Each row comes from the steps of one path. Every step used is in the known rows, and no mark comes twice. Write the path behind each row, first mark first.
In the rows, 128 means zero.
Known rows:
gege/kovu/tirok: [124 115  91 154  98 122  85 127 148 119 120 130 141 164 132 154 163  95
 161 134 154 141 129 122 142 132 171 149 110 117 122 139 156 133 107  97
  67 174]
popo/vakifid: [140 133 111 115  88  97 118 101 132 181 135 147  67 182 150 135 181 130
 116 157 118 114 106 157 101 129 123  84 103 118  66 140 168 126 118  81
 151  67]
soko/zuvut/tirok: [164 165 218 185 169  98 168 154 149 112  81  62 123 114 111 156  97  97
 122 140 116 115 115 113 131 139 123 117 158  77 143 149 177 122  86 134
  93 205]
zuvut/gege/kovu/tirok/nure/lired/vidi: [ 98 134 131 110 131 108  84 103 129  42 113 176 155 149 154 146 126 119
 135 136 164 174 157 117 119 111 159 155 162 140 160 125 101 121 139 107
 115 142]
vakifid/zuru/vidi/lired/nure: [105 107  93 140 122 172 136 177 113 162 175 130 139  66  98 103  91 191
 141 109 130 141  88 129 113 159 106 153  86 154 127 152 155 171 116 169
 120 119]
vakifid/zuru/vidi/soko/zuvut/gege/kovu/tirok/nure: [109 155 123 153 174 180 111 192 141 104 156 129 180  68  90 110 100 185
 139 127 123 129 153 108 154 130  98 183 109 157 146 169 131 112 120 150
 102 121]
gege/kovu/tirok/nure/lired: [132 132 102 123  92 139  88 110 136 101  91 141 166 179 154 141 155 109
 154 113 161 139 125 110 136 168 177 157 150 111 156 112 154 135 137 105
  66 171]
zuvut/gege/kovu/tirok/nure: [107 129 119 138 151 106  76 117 142  54 109 157 141 138 148 142 137 113
 145 137 150 155 156 128 136 103 132 141 164 142 149 148 115 103 123 110
 137 150]
zuvut/gege/kovu/tirok/nure/lired: [106 140 116 127 145 100  76  98 141  53 108 176 149 146 147 142 130 115
 142 132 166 166 144 120 129 118 144 144 168 139 164 132 118 111 139 113
 129 151]
popo/vakifid/bifom/vidi/zuru: [130 125  86  77 158 119 135  93  95 201 132 146 101 189  91 128 146 181
  95 188 117 122 103 127 111 101  81  52  84 134  93 179 153 132 115 104
 135  38]
zuvut/gege/kovu/tirok: [104 126 114 152 153  92  74 113 147  63 128 161 126 134 129 149 137 108
 146 149 158 163 148 132 136  90 139 139 138 143 136 158 121 104 111 108
 129 156]
nure/lired: [135 140 100 110  86 100 128  69 118 157 128 185 122 146 139 111 115 105
 146 101 179 133  67 114  81 168 151 121 150  97 136  90 161 153 150 128
 117 125]
tirok/kovu/gege/zuvut/soko/vidi/zuru/vakifid: [101  99 137 144 131 115 116 120 139 131 146 136 127 138 177  94 166 128
 146 124 113  83 151 173 209 141 139 120 131 144 107 106  92 102 129 143
 168 169]
vidi/zuru/vakifid: [174 123  37 155 116  79 172 164 116 143 150  95 107 110 139 103 153 146
 129  93 126  93  98 154 143 153  88 111 118 142 115 125 155 107 104 125
 113  87]
tirok/kovu/gege/zuvut: [105  91 145 103 118  88 118  87 142 172 141 149 138 160 186 110 148  93
 180 123 124  82 151 160 200 147 146 107 147 127 100 111  99 119 147 142
 164 169]
vidi/bifom: [150 123  71  96 168  88 159 119 132 156 149  97  88 130 118 127 129  99
 146  94 105 113  48 139 106 149 122  81 100 151 115 173 147  95 181 117
 130 115]
zuru/vidi/soko: [160 145  62 139 130 181 134 171 114 140 140  99 146  88 121 105 148 121
  82 116 107 155 138 123 124 109  89 148 108 154  82 120 111 131 156 133
 165  65]
tirok/kovu/gege: [ 95  80 118  87 110  91 115  82 118 161 137 159 143 127 185  98 143  94
 194 124 128  76 149 187 175 158 135 109 149 129 105 113  98 107 143 125
 185 165]
popo/vakifid/zuru/vidi/soko/zuvut/gege/kovu/tirok: [130 181 133 150 140 141  92 149 154 132 169 159 121 144  94 143 153 182
 105 180 123 141 139 135 146 110 116 150  65 155 104 169 162 109  98 100
 124  55]
kovu/gege/zuvut/tirok/nure/lired/vidi/bifom: [122 122 223  98 119 121 141  80 138 128 141 114 107 181 128 169  95  82
  78 102 131 141 189 104 159 134 186 122 159 134 163 105  87 142 175 173
 151 140]
zuru/vidi/lired: [154 102  78 131 100 174 154 165 109 144 142  91 141  90 134 130 136 134
 103 112 116 182  90 151 116 160 101 149 110 160  94 116 137 177 147 166
 149  91]
kovu/tirok/nure: [156 106 153 134  92 175 145 144 113  90  83 116 138 138 158 126 111 105
 151  91  97  96 147 130 132 177 147 189 167  88 135 118 150 119 137  74
 115 166]
kovu/tirok/nure/lired/vidi/bifom: [156 131 152  94  88 170 154 125 102  75  97 134 149 158 156 132  97 110
 138  83 112 121 123 110 115 199 184 201 159  99 159  95 140 131 168  68
 104 141]
soko/vidi/zuru/vakifid/popo: [120 105 141 186  97 161 136 199 113  90 148  85 120  71  85 120 133 157
 146 140 133 104  89 157 105 160 112 149 113 142 152 144 157 108  95 132
 124 130]
zuvut/tirok/kovu: [148 134 100  96 136  92 132 124  94  96  81 109 136 149 196 117 137 102
 126 105 135 121 124 139 144 161 121 115 183  72 124 150 131 115 106  61
 168 171]
lired/vidi/zuru/vakifid/popo: [113 102  94  95  75  97 180 172  86 109 147 102 114 104 147 121 134 153
 138 113 134 129 129 134  96 128 136 143 128 139 116 109  96 161 113 100
  98  80]
gege/kovu/tirok/nure: [128 118 104 131  98 145  91 128 139 105  91 124 158 167 151 143 162 105
 159 115 141 134 138 118 141 156 167 151 148 118 141 130 150 128 129 103
  71 174]
zuru/vidi/soko/zuvut/tirok/nure/lired: [182 196 126 137 156 189 148 169 117  99 100  88 173  99 121 117 119 124
  59 109 107 158 132 103 134 144 101 159 145 130 127  99 125 133 158 147
 146  90]
bifom/vidi: [123  85  63 100 144 156  92 105 104 182 139 140 136 133 106 126 112 137
 107 152 126 139 118 128  83  74 103 103 104  92  80 147 127 130 121 145
 105 145]
zuru/vakifid/bifom/vidi: [134 114  92  78 129 128 132 104 102 211 117 135  92 106  91 117 120 183
 143 148 158 104 116 133 100 122  51  78 111 146 100 156 113 150  82 151
 189 134]
zuru/vakifid/bifom/vidi/soko/zuvut/gege: [155 148 119 101 170 125 127 113 125 184 115 134 112  88  75 120 116 186
 130 163 142 111 123 128 113  98  39  83 112 154 131 154 118 126  84 154
 191 117]

Write each row's path:
[ 72 104  88 224 169 172 127 191 121  63 127 102  81  87 128  80 169 161
  88 126  91 126  97 144 114  93 116 108 124 119 109 142 123  95 113 104
 128 159] -> zuvut/soko/vidi/zuru
[126 102  97  97  79 100 181 176  85 110 151  97 119 120 155 119 138 139
 125 113 120 133 132 137  96 136 141 143 114 132  97 109  90 147 113 100
  89  89] -> lired/vidi/zuru/vakifid
[ 91  94 139 143 145 120 118 118 135 124 146 134 135 143 179  97 158 119
 149 131 107  91 147 165 208 135 145 113 134 138 112 111  93 101 140 140
 151 166] -> tirok/kovu/gege/zuvut/soko/vidi/zuru
[176 191 127 185 189 110 112 140 177 112 114 117 154  95 113 127 150  92
 125 144  97 125 115 129 144  84 105  98 117 130 169 130 158  72 142 126
 116  99] -> vidi/soko/zuvut/gege/kovu
[143  99  10 118 138 134 120 126  92 169 150 126 140 112  95 120 116 180
 101 133 136 123 114 140 112  80  79 115  98 121 114 141 143 126 101 148
  97 105] -> bifom/vidi/zuru/vakifid/popo
[132 120 114  93  93 139 147 150 105 122 130 115 139 113 156 119 147 102
 120 122  95 144 134 125  79 103 146 130 115 114 118 107  86 135 152  82
 117  68] -> lired/vidi/soko
[124 133 100  93  81 101 159 106  84 115 146 167 150 152 145 115 110 121
 127 100 164 153  85 105  75 160 177 142 139 104 141  75 127 165 156 113
  73  92] -> nure/lired/vidi/zuru
[189 206 142 171 173 135 113 125 173  84  95 137 179 113 121 127 134  96
 118 123 100 128 115 114 144 117 130 136 139 122 203 102 165  75 160 117
 114  99] -> vidi/soko/zuvut/gege/kovu/tirok/nure/lired
[116 106 217 140 118 126 126  91 152 144 124 100  99 164 129 162 111  77
  90 108 127 119 211 119 173 121 154 117 169 124 146 118 100 134 150 173
 163 161] -> kovu/gege/zuvut/tirok/nure
[104  91 204 156 111 106 122  83 172 183 162 123  90 154 111 158 120  72
 124 132 131 111 188 126 167 100 158 110 126 140 117 114 108 138 146 192
 149 154] -> kovu/gege/zuvut
[113 133 128  77  65 108 144  85  94 129 131 186 134 149 152 122 109 112
 142 114 174 163  95 106  57 156 181 142 146  97 130  74 119 179 153 113
  99 116] -> nure/lired/vidi
[ 80  91 159 132 135 123 105 105 142 139 136 145 129 145 183 101 157 113
 162 137 116  89 150 162 194 134 148 112 140 129 105 110  88 110 137 140
 173 182] -> tirok/kovu/gege/zuvut/soko/vidi
[126 171 144 117 135 136 109 135 134 158 167 149 119 141 113 129 147 176
  95 166 117 116 149 155 155 133 109 129  88 143 104 161 145 106 106 108
 161  62] -> popo/vakifid/zuru/vidi/soko/zuvut/tirok/kovu/gege
[125 173 234 162 167 103 132 135 163  61  87 129 166 132 120 159 101 111
 151 157 138 147 137 103 132 131 157 148 159 119 169 115 144 123 117 147
  70 189] -> soko/zuvut/gege/kovu/tirok/nure/lired/vidi
[ 78  95 179 180 134 122 117  89 171 160 153 128  68 145 125 138 138  93
  96 126 117 117 187 130 173  73 154 100 130 142 109 112  91 134 138 178
 163 160] -> kovu/gege/zuvut/soko
[ 81  97 204 180 144 144 116 107 171 139 165 110  67 139 101 147 131  96
  90 132 111 124 173 133 168  87 162 106 108 158 123 128  93 114 153 183
 162 163] -> kovu/gege/zuvut/soko/vidi/bifom
[123 126  84 126  55 100 130 124 134 183 117 131  65  73 138 121 145 166
 183 113 178  83 103 160  98 136  84 118 152 145 120 128 146 161  84 118
 205 129] -> zuru/vakifid/popo
[129 122 211 118  99 119 144  93 134 123 138 114 110 171 132 160 108 101
  73  98 145 134 206 112 169 138 170 137 162 135 163  87  90 146 143 175
 148 136] -> kovu/gege/zuvut/tirok/nure/lired/vidi/zuru/vakifid
[151 110  84  74 120 137 140 103 100 210 118 131 100 101  98 121 123 188
 142 145 155 118  93 145  99 137  50  79 107 153 124 152 128 155  85 154
 187 117] -> zuru/vakifid/bifom/vidi/lired
[153 129  75  82 136 135 129 107 111 206 116 131 105 102  86 109 129 183
 132 144 146 105 113 132 105 115  44  81 106 148 117 153 116 134  90 139
 192 105] -> zuru/vakifid/bifom/vidi/soko
[166 157 190 130 107 173 142 131 119  48  82 145 170 138 150 134  95 108
 129 103 103 125 147 107 127 165 171 212 168  88 180  81 140 117 155  74
 104 135] -> kovu/tirok/nure/lired/vidi/soko/zuvut/gege
[159 120  94  84 116 146 138 105 102 209 109 134  93 103  94 117 116 196
 123 140 147 120  84 134  93 134  69  78 102 151 130 133 136 173  86 162
 194 122] -> zuru/vakifid/bifom/vidi/lired/nure
[ 90 115  86 111 167 147 138 176 120 165 196 117 128  71  83 104  90 181
 153 113 131 120  99 119 124 148  94 150  83 165  98 196 129 127 132 158
 121 122] -> vakifid/zuru/vidi/bifom
[ 82  88 191 205 143 138 120 120 163 130 165 109  82 136 101 140 138 104
  86 132 108 118 186 132 178  84 157 112 118 151 126 114  97 121 139 181
 145 160] -> kovu/gege/zuvut/soko/vidi/zuru
[131 160 221 184 185 102 126 144 177  74  85 109 156 118 115 156 108 109
 156 158 122 125 131 117 153 123 127 132 157 126 158 138 161 103 106 152
  81 206] -> soko/zuvut/gege/kovu/tirok/nure
[125 156 218 189 190  74 145 143 173 107 108 111 122  97 105 144 100 102
 159 162 117 120 115 125 132 108 103 113 145 124 134 143 159 105 103 159
 109 186] -> soko/zuvut/gege
[159  91  59 113 119 185  98  97 100 178 129 143 143 131 111 131 106 149
  78 136 106 171  63 146  81  97 128  99  80 109 135 108 165 167 130 167
 114 118] -> bifom/vidi/lired/nure
[168 131 142 109  65 167 160 138  96  71  97 136 150 150 162 123 109 127
 132  82 121 114 143 120 124 199 168 212 165  97 156  74 138 133 137  73
 101 131] -> kovu/tirok/nure/lired/vidi/zuru/vakifid
[116 153 117 115 140 116  79 106 135  34 114 176 165 140 148 140 139 113
 125 132 151 177 155 115 121 101 155 151 156 140 173 119 103 109 149  94
 129 113] -> zuvut/gege/kovu/tirok/nure/lired/vidi/soko
[125 163 212 198 185  87 124 142 182  84 107 117 148 116 100 165 110 103
 159 170 129 128 127 119 151 105 133 135 133 125 148 147 161 108  93 150
  76 201] -> soko/zuvut/gege/kovu/tirok
[134 170 123 138 128 137 118 148 144 177 166 142 107 133 100 126 154 181
 110 169 109 119 114 143 127 126 100 124  69 141  86 166 164 118 108 112
 130  46] -> popo/vakifid/zuru/vidi/soko/zuvut
[137 156 109  82  72 123 134  90 100 128 137 186 147 139 149 115 123 104
 123 105 160 160  92 103  61 143 177 142 133  98 148  67 122 155 170  99
 114  74] -> nure/lired/vidi/soko
[114 103 131  56 114 111 173 145  97 120 148  98 105 132 142 138 123 105
 137 116 101 149  97 120  74 136 160 118 103 140 103 141  86 145 166 100
 106 103] -> lired/vidi/bifom
[140 153 179 113 124 151 137 165 129  65 103 107 171 120 148 140 136 105
 122 135  91 153 161 110 110 107 163 162 130 115 159 101  92 123 145  87
  89  99] -> lired/vidi/soko/zuvut/gege/kovu/tirok/nure
[107  86  65  79 209 136 157 110  75 194 119 116 146 129  54 111  82 179
 130 157 126 117 105  91 118  94  59  56 114 131 130 191 128 141 123 152
 104 107] -> vakifid/bifom/vidi/zuru
[142 141 164 119 113 135 161 164 126 112 119  98 148 106 138 131 138  96
 128 137  88 140 131 115  89 107 152 132 114 108 127 101 104 132 139 101
  93  87] -> lired/vidi/soko/zuvut
[166 143 170 166 138 106 143 134 159 138 101  81  89 195 153 156 131  98
  83 109 123 149 131  72 156 113 147 109 153  72 106 145 145 157 123 131
 106 158] -> gege/zuvut/tirok
[102 128  73 138 147 170 123 186 129 163 183 128 148  58  90  89 106 173
 143 115 127 122 125 123 122 128  83 156  90 147 108 174 126 125 122 141
 129  92] -> vakifid/zuru/vidi/soko
